Every row comes from one small tree of marks. The marks that hang from a mark follow it in brackets, in the order of their numbers. Every link used is in the known rows. Which tree was each row made from?
Known rows:
z594{z657{z240{z429{z556}} z697 z833}}: [ -8 -13  16  -8  -5  19  -8  -2   3  18 -12  -8   2  -7 -20   1   3 -17
   4  13  -4 -28  -4   9   0   2  14 -29  -6 -21  31 -27 -10  -4 -18   6
  -7  27   2  37  17  15   3  19  -6   1  -3  -2  -7 -13   8  20  -4  -2]
z70{z697{z657}}: [-13  -6  -7   9  -9  -1  -5   6   7  -6  -1 -10  -6   1 -10  -1  -2 -11
   4  -4  -1 -19   7  -3   7   0   0  -2  -2  -3  -9  15  15  -5  -2  -8
 -12   9   4 -13  -2  -7   9  14   0  -3  -2   5  -3   2   4  11  -6   1]
z594{z657{z833}}: [  0  -3   6   1  -4   9  -6   0  -4  -1   3  -3  -6  -4  -1  -1   1  -4
  -1   4   0 -12  -6   5   3  -1   5 -17  -7 -11  14   0   0   6  -2  -6
  -1  14  11  10   1  -2  -2   1  -3   8  -2   7  -1  -7   6   5  -2   2]
z833{z657{z240 z697}}: [-21  -6   6   3  -2   5  -5   4   5   8  -2   1   0  -2  -4   7   7  -6
   4  13  -2 -23 -11  -2  -6   1   6  -3   8   6  30  -7   4 -13 -18  14
  12  10  -8  24   4  10  -4  18  -1   4  -5  -8 -11  -3  24   4  -1   1]
z594{z657{z240 z833}}: [ -5  -5  11   2  -9  13 -10   4  -3   4   1  -1  -4  -7   2   2   9  -9
  -2  11  -1 -15 -14   4  -2   1  11 -24  -4 -14  29  -6  -3   6  -9  -4
  -3  16  -1  32  -3   5  -3   5  -7  12  -3   7  -5  -8   9  11  -4   3]
z657{z240{z429} z594 z833}: [  3 -12  17   5  -9  19  -5   1   7  14  -2  -4   6  -9  -8   0   9 -11
  -6  12  -3 -22 -16   9  -6   2   4 -23 -18 -27  27 -19 -12  -7 -24   7
  -8  11   0  36   4  21  -4  18  -6   4   0  -1 -17  -9  26  14   1   3]
z429{z864}: [  2  -3  -2   0  -4  -3  -2  -7   4   4  -1   0  -1   1  -9   6  -6  -1
   9  -3   1  -1   1  -3   3  -2   7  -7   3  15   7  -4  -1 -12  -3   3
  -7   3   0  12   4   0   3   3  -4  -4  -1   0  -3  -2  -4  -3   2   0]
z105{z657}: [  3  -1   1   4  -6 -12   5  -3  -3   1  -5  -5  -4   4   6   5  -6   3
   3  -7  -1   1   4  -2   3   2   5  -4  -3   6 -13   1   5  -1   5   3
   9   1   2 -12   3  -1  -3   0   0  -1  -9   4  -1  -6   8   4  -1  -2]
z240{z429}: [  6  -5   3  -2   1 -10   2  -3   3   6  -2 -10   3  -1  -1  -1   2  -4
  -9  -3   0  -4   6   4   2   0  -4  -4 -11 -18 -12  -3  -2   1   2  -2
   8   1   5   6   9   7  -2   7   6  -5   2  -3  -3  -2   0   5   2  -1]
z697{z657{z833}}: [  3  -2   5   8 -22  15  -6   0   1   2   0 -11   0  -1  -1  -1   1  -5
   3   1   3 -10   0   3   5   0   0 -18  -4 -10   3   1   5   5 -11  -3
 -13  11   5 -12  -4   2  -2   6  -3   2  -6   7  -7  -4   9   6  -2   1]
z657{z594}: [ -3  -3   6   4   0   5   1  -1   3  -1   1   3   5  -3  -9  -1  -8   0
   1   6  -1  -9  -6   4  -5   0   0  -4  -9   3   6  -2  -2  -9 -11   1
  -4   0   4  18  -2   1   1   5   0   4  -2  -3  -7  -1  12   5  -1   2]
z657{z697}: [-11  -6   6  -2  -6  10  -5   2   2   2  -5   1   1   1  -2   0  -8  -2
   7  12   0 -13  -2   0   0   0   2  -2   2   3   9 -10  -7 -11  -4   6
  -3   4  -4  -8   3   4   3  12   1  -1  -6  -3  -2  -3   8   1  -2  -1]
z429{z240}: [  4  -7   0  -5  -4   4   1  -9   2   3  -3   6  -4   3  -1   1 -12  -1
   1   1  -3  -6  -1  -4  -2   1   5  -7   0   5   7  -8   2   6  -8   3
   1  -2  -2  34   4   2   1 -11  -2  -5   4  -3  -1   3  -4   1  -2  -1]
z697{z657{z240{z429{z864}} z594 z833}}: [  5 -16  16   9 -26   9  -7  -4  14  14  -3 -17   8  -7 -23   5   2 -14
   5   6   0 -26 -12   7  -2   0   9 -38 -16 -12  22 -12  -4 -11 -32   3
 -17  19   1  45   4  20  -1  25  -8   6  -6   1 -23 -11  24  18  -2   3]
z697{z657{z240{z429} z594 z833}}: [  3 -12  16  10 -23  15  -3   1   9  10  -5 -16   7  -8 -12   0   9 -13
  -5   8  -1 -28 -11  10  -4   1   2 -33 -18 -27  17  -9  -4  -3 -28   0
  -9  18   3  31  -2  20  -4  22  -3   5  -4   1 -20  -9  26  20  -3   3]
z70{z697{z657{z240{z429} z594 z833}}}: [-10 -18  11  13 -19  18 -10   7  13   7  -2 -15   3  -8 -18  -2   5 -20
  -1  11  -3 -42  -8   8  -3   2   5 -22 -21 -27  16  -6  -1 -10 -26  -2
 -17  20   3  26   2  15   7  33  -3   2  -2   1 -19  -7  26  25  -6   3]
z105{z429{z240 z556 z864} z657{z594}}: [  7 -10   2  -4  -9  -3   5 -32   8  18  -9   2   3   9 -23  11 -27   2
  20 -11  -7  -4   3  -8  -3   4  28 -25 -17  35   8 -17   2 -22 -16  16
 -20   9   4  42  26   7   6  -5 -13 -23 -11  -7  -9  -8  14   7  -6  -7]
z429{z240 z556 z864}: [  9  -9  -6 -13  -2   7   2 -20   7  15  -9   6   0   5 -29   6 -23  -4
  15  -7  -5  -1   3  -6   0   0  19 -16   4  25  18 -14   5  -3 -16  13
 -15   7   1  48  16   0   9 -12 -12 -14   4  -8  -2   3 -20   1  -3  -4]
z240{z429{z556 z864}}: [ 11  -5  -2  -9   4  -9   7 -15   9  18  -9 -10   4   0 -32   4  -1  -6
   6 -11  -3   0  12   0   5  -1  10 -12  -4   3  -2 -12  -1  -7  -7   9
 -10  10   7  21  21   8   7   2  -4 -13   3  -8  -4  -3 -14   7   3  -3]
z594{z657{z240 z697 z833}}: [-15 -11  17   0 -13  22 -14   7  -1   4  -3   1  -5  -5  -1   2   3 -11
   5  22  -1 -26 -14   5  -1   2  12 -23  -2  -7  36 -16 -10  -5 -14   2
  -6  19  -4  30   2   8   2  18  -7  11  -8   4  -6 -10  20   9  -5   2]
z105{z657{z240{z429} z697}}: [ -9 -13  12   2 -11  -6  -1   1   3  12 -14 -13   1   1   5   6  -1  -7
   0   7  -2 -17  -1   2   0   4   9 -12  -8  -7   3 -21  -8 -15  -6   9
  14  10  -7  11  11  18  -1  23   3  -3 -13  -1 -10 -11  23  16  -2  -4]

Which tree is each row?
[-10 -12  11  -3  -7   6  -6   6   6  13  -9  -6   4  -2  -1   2   9 -11
  -3  16  -2 -20  -4   3  -3   2   4  -7  -3 -12  13 -20 -14 -11 -10   6
   5   7 -10  23   8  20   0  20   1  -2  -5  -5  -9  -5  13  12   0  -1]  z657{z240{z429} z697}
[  5 -10  15   5 -20  21  -5  -5  10  17  -8 -17   8  -7 -32   0   5 -16
   1   4  -4 -26  -7  10  -5   2   8 -33 -15 -21  23 -15  -2  -1 -34   6
 -20  25   4  34   8  17  -1  18  -6   0  -2  -2 -20 -10  17  24  -5   0]  z697{z657{z240{z429{z556}} z594 z833}}
[  6  -8  -2  -5  -7  -4  -7 -23   6  10   0   4   0   8  -1   8  -8   1
  11  -3  -1  -1  -1  -8  -1   1  14 -14 -10  20   9  -6  -5 -14  -3   6
 -15   1   0  36  17   8   1 -11  -9 -21  -1  -3  -2   0   4  -2   1  -4]  z105{z429{z240 z864}}
[ -7  -8   8   8 -20   6   4   3   7   0  -2  -2   5  -2 -14   3   0  -7
   2  10   0 -26 -15   5  -7   1   3 -18  -2  -1  16   3   3  -8 -24  -4
  -6  11  -5  30 -11   7  -3  16  -3  12  -6   1 -15  -4  20  12  -6   3]  z697{z657{z240 z594}}
[ -6 -21  22   3 -15  25 -14  -1  13  19  -6  -4   7  -7 -21   4  -1 -13
  12  19  -2 -33 -14   5  -4   1  13 -27 -16  -3  41 -33 -19 -25 -31  13
 -16  14  -6  43   9  25   6  32  -9   1  -8  -4 -21 -11  32  13   2   0]  z657{z240{z429{z864}} z594 z697 z833}
[ -4  -9  14  13 -28  26  -8   4   7   4  -1  -4   6  -5 -10   1   1  -9
   4  13   0 -27 -17   7  -4   2   6 -27  -9  -7  29  -7   0  -4 -32   0
 -16  15  -1  26  -9  12  -5  18  -9  10  -6   5 -17  -7  25  15  -5   4]  z697{z657{z240 z594 z833}}
[ -2  -5   6   9 -26  18  -8   7   3   8   0 -10  -1  -3   0   1  10 -10
   2   8   1 -16  -9   3  -1   2   4 -21  -3  -7  23  -2  -1   5 -19  -1
 -12  15  -3  14  -7  10  -4  11  -8   6  -5   8 -10  -6  15  13  -3   2]  z697{z657{z240 z833}}
[-16 -10  -4   8 -15   4  -8   9   8  -1  -3  -7  -3  -1  -8   3   6 -15
   3   7  -1 -26  -3  -1   1   2   5  -6   2  -1   4   8  10  -5  -8  -7
  -9  12  -6  10  -5   2   6  18  -4   1  -4   6  -5   1  11  15  -8   1]  z70{z697{z657{z240}}}
[-23 -10  13   6  -6   9  -4   2   8   6   0   3   3  -5 -16   7   0  -7
   3  17  -3 -35 -18   3  -8   1   8  -8   3   5  37  -9   1 -24 -28  15
  11   9  -5  36   4  12  -5  25  -2   9  -6 -10 -17  -4  39   9  -4   2]  z833{z657{z240 z594 z697}}
[-14 -11   9   1   1  -5  -3   2   8  14  -3 -11   0  -3  -8   6  17  -9
  -7  10  -3 -29  -6   3  -3   1   3  -7   0 -16  17 -12  -1 -15 -15  11
  21  11  -3  32  12  17  -6  23   5   0  -3 -13 -13  -6  24  10   2   0]  z833{z657{z240{z429} z697}}
[-18 -14  15   4   1  -2  -1   3  11  12  -3  -5   3  -6 -17   5   9  -9
  -6  16  -3 -39 -15   4  -7   0   3  -8  -8 -15  26 -14  -2 -22 -28  15
  15  12   0  46  10  18  -5  30   3   4  -4 -15 -21  -8  36  13  -1   1]  z833{z657{z240{z429} z594 z697}}
[  5 -14   8   2 -15  -4   6 -14  16  17 -12 -12   8  -2 -47   7  -2 -14
   8  -3  -2 -22  -4   3  -4  -1  13 -33  -6   4  11 -11   4 -14 -31   6
 -20  23   2  51  10  15   4  19  -8  -2  -3  -5 -18  -6   8  18  -2   0]  z697{z657{z240{z429{z556 z864}} z594}}
[ -3  -6  11  11 -23  18  -3  -2   5   0   1  -8   6  -4 -11  -1  -5  -6
   5   4   1 -19  -7   5  -2   0  -1 -24 -12 -10  13   3   3  -4 -22  -1
 -21  13   8   1  -7   5  -1  13  -3   5  -5   5 -16  -7  23   9  -5   3]  z697{z657{z594 z833}}
[-11  -4   8   8  -1  -2  -1   3   6   5   4   2   2  -5 -11   7   9  -2
  -4   7  -4 -23 -16   3 -10   0   6 -10   0   1  32  -2   6 -10 -24   8
  13   9   1  45  -2   9  -8  12  -1  10   0  -9 -16  -3  29   7  -1   4]  z833{z657{z240 z594}}
[-20  -5  10   6   3   1   0   1   7   1   1  -1   3  -4 -18   4  -7  -2
   5   9  -2 -34  -9   3  -3  -1   2  -3  -1   6  21  -5   4 -23 -20  14
   9   8   7  17   6   4   1  20   3   3  -6 -13 -16  -6  34   1  -2   1]  z833{z657{z594 z697}}
[ -8 -18  17  -3 -11   9 -12  -1   6  15  -7 -10  -3  -6 -11   6   7 -15
   8  15   0 -31 -11   4   3   0  16 -33  -8  -8  33 -24 -12 -13 -15   3
  -4  21  -2  51  13  17   5  21  -7   5  -8   0 -12 -13  13  14  -1   1]  z594{z657{z240{z429{z864}} z697 z833}}
[ -4 -13   3  -2 -16  -5  -5 -23   5  12  -8  -3  -2  12   5  12 -21   1
  21  -2  -3 -10   3 -11   3   3  20 -16  -9  30   4 -18  -5 -27  -5  16
  -6   4  -4  24  23  10   4   4  -7 -25 -15  -2  -6  -8  17   1  -3  -9]  z105{z429{z240 z864} z657{z697}}
[  0  -3   1   0   8 -10   4  -8   6  20  -3  -9   1  -4 -23   5  17 -10
 -10  -5  -5 -15   0   3  -5   2   8 -11   1 -14  15 -10   9  -1 -18  13
  11  17   6  38  16  13  -6   8  -1  -5   5 -12 -10  -4   4  13   0  -1]  z833{z657{z240{z429{z556}}}}
[-10 -17  24   4 -12  29 -13   1   8  14  -7  -3   9  -8  -8   0   2 -12
   2  22  -3 -35 -15   8  -7   2   6 -20 -16 -20  37 -31 -20 -18 -28  11
 -10  13  -5  31   7  24   2  30  -4   3  -6  -5 -18 -10  36  14  -3   1]  z657{z240{z429} z594 z697 z833}
[-15 -14   8  13 -22  27 -14   9  10   1   0  -4   0  -6 -15  -1   0 -18
   7  13  -3 -36 -14   3  -4   1   9 -19 -13  -6  31  -2   3 -12 -28  -3
 -22  17  -2  19  -5   5   6  27 -10   7  -4   5 -15  -5  31  21  -7   4]  z70{z697{z657{z240 z594 z833}}}
[-11 -14  18  -2  -9  13  -8   3   2  10  -6  -9   0  -7  -3   0  10 -15
  -2  19  -2 -32 -10   8   2   1   7 -26  -9 -25  26 -21 -13  -4  -9   0
   3  20   0  36  11  15   0  21  -1   7  -6   1 -10 -13  20  15  -5   0]  z594{z657{z240{z429} z697 z833}}
[ -3 -12   8   6   2 -18   4  -8  13  16   1  -7   3  -6 -25  10  13  -7
  -6   2  -1 -27 -12   2  -5  -2   9 -19 -10  -4  27  -8   3 -20 -27  11
  10  13   4  69  13  17  -4  20  -3   2  -1 -13 -21  -5  28   9   3   2]  z833{z657{z240{z429{z864}} z594}}
[-17 -13  14   2  -7  21  -7   5   7   3  -4   9   7  -4 -12   3  -4  -6
  11  24  -3 -25 -17   2  -9   2   7  -8  -1   6  32 -20 -12 -20 -22   8
  -4   5 -12  30  -2  12   1  23  -4   7  -8  -4 -12  -3  25   8  -5   2]  z657{z240 z594 z697}
[  5  -3   3   2  -7  -4   3 -26   5  12  -6  -4   5   6 -21  10 -19   3
  19 -13  -3   3   3  -4   0   2  21 -19 -16  27   2  -7  -2 -28  -9  12
 -24  12   9   8  21   4   5   4 -11 -20 -15  -3 -10  -9  18   6  -3  -6]  z105{z429{z556 z864} z657{z594}}
[ 11  -8  -5  -7  -9  -8   4 -33   5  19 -10  -2  -1  13 -13  12 -17   0
  19 -17  -5   8   7 -11   2   4  26 -19  -9  30   2 -16   6 -14  -5  14
 -15   9   2  29  27   6   3 -11 -13 -30 -10  -4  -3  -7  -1   5  -3  -9]  z105{z429{z240 z556 z864} z657}
[  8  -9   8   0 -19  17  -4  -5   6  20 -10 -18   5  -3 -22   1   9 -15
  -1   0  -2 -17   3   8  -2   2   7 -32  -7 -23  14 -14   0   7 -22   5
 -18  24   3  18   8  19  -2  11  -7  -4  -1   0 -13  -8   3  21  -4  -1]  z697{z657{z240{z429{z556}} z833}}
[-15 -14  21   4 -16  36 -14   6   6   7  -3   6   6  -7  -8   1  -5 -10
  13  26  -2 -27 -19   6  -7   2   9 -14  -7   0  47 -28 -19 -17 -29  12
 -17   9 -12  28  -1  18   2  24 -10   8  -8  -2 -16  -8  34   9  -3   1]  z657{z240 z594 z697 z833}
